What can hang from each mark
X: K
E: V
R: E K L
P: L
V: L
K: V X
L: P R V

Each row was made from one small tree. The marks that hang from a mark follow it in brackets, in alphabetical order. Every link used is in the known rows. Write each row's tree.
In the rows, 128 means zero.
Known rows
R(E L(P V)): [122 120 142 140 154  94  36 133 153  78  91 110 137 122 155  96  90]
R(E K L): [127 112 129 124 162  91 106 101 161 113 129 108 113 125 148 109  85]
P(L(R(E K(X)) V)): [133 109 115 124 164  60 118 139 134  79  83 105  64 146 154 100 113]
X(K(V(L(P R)))): [120 115 134 111 155 104 108 149 154 131  88 129 112 164 137 116 112]
E(V(L(P R(K(X))))): [115 120 133 125 164  52 106 150 163 100  95 115 104 150 145 104 141]
L(P R(E) V): [121 117 132 145 152  86  12 155 137  68  44 119 109 135 150  95  97]
L(P R V): [124 121 130 161 140  91  44 161 144  66  76 121 118 145 150  96 121]
X(K(V)): [135 111 123 109 137 119 171 134 156 167 100 117 105 156 117 131  83]
V(L(R(E K(X)))): [122 111 123 105 170  78 121 122 145 110  99 121  87 144 146 111 121]
K(X): [136 112 127 119 138 107 158 131 153 135 167 123 125 139 127 120 118]
P(L(R(K(X)) V)): [136 112 114 139 152  65 149 144 139  76 113 108  74 154 154 102 140]
X(K): [132 112 125 129 133 113 163 127 161 134 141 128 116 150 128 128  97]
K(V(L(P R)) X): [123 116 136 102 158  97  99 152 146 132 110 123 122 155 135 106 133]
E(V(L(R(K)))): [122 123 132 140 153  68  87 142 161  91  16 120  85 150 146 107 148]
L(P R(E K) V): [118 116 121 148 160  67  53 144 143  67  53 107  97 139 152  96  92]
L(P R(E K(V X))): [121 106 116  97 174  74 118 138 143 142 120 102  91 145 131 106  70]

Which tree is each row?
[124 115 139 122 155 102  37 133 143  91  42 135 108 139 148 108 126] | V(L(R(E)))
[130 110 112 126 158  83 161 128 149 116 165 116  90 149 138 111 113] | L(R(K(X)))
[127 123 141 153 142 100  65 138 159  76 122 111 146 131 154  96 116] | R(L(P V))
[131 115 130  97 155 109 123 145 141 140  79 125  97 157 131 113 135] | K(V(L(R)) X)
[121 119 132 142 162  76  72 122 159  78 100  98 124 125 157  95  87] | R(E K L(P V))
[136 109 119 126 152  79 130 138 146 115  82 111  85 156 142 104 126] | P(L(R(K(V))))
[117 116 145 125 160  90  14 140 147  81  72 134 133 136 152 101 126] | V(L(P R(E)))
[115 111 123 116 173  46  84 147 154 112  96 103  87 138 138 101  82] | L(P R(E(V) K(X)))
[122 115 127 122 168  71 118 122 155  95 149  95 117 127 152  98  82] | R(E K(X) L(P V))
[133 107 133 127 153  86  47 138 139  85  81 128 101 139 151 103 118] | P(L(R(E)))
[128 118 126 138 158  87  96 114 153  86  71 100  98 128 152 103  87] | R(E K L(V))
[130 112 138 129 154  65  23 152 146  87  15 122  82 138 147 100 116] | P(L(R(E(V))))
[116 118 139 130 167  59  60 123 172 103  96 100 121 123 148  99  79] | R(E(V) K L(P))
[122 114 122 133 161  62  61 139 152 103  17 109  69 138 138 106  89] | L(R(E(V) K))
[134 112 120 100 162  98 194 113 159 159 168  97 102 144 131 114  92] | R(K(V X) L)
[129 108 122 112 169  43 108 141 148 104  77 106  62 143 145 104 109] | P(L(R(E(V) K(X))))
[125 115 131 125 157  92 127 120 168 133 152 100 137 138 140 104  93] | R(K(V) L(P))
[123 115 131 101 154  85 178 133 159 150 126 111 133 150 130 118 129] | R(K(V(L(P)) X))
[125 119 126 137 157  77 149 128 161  95 183  97 126 136 152  99 108] | R(K(X) L(P V))
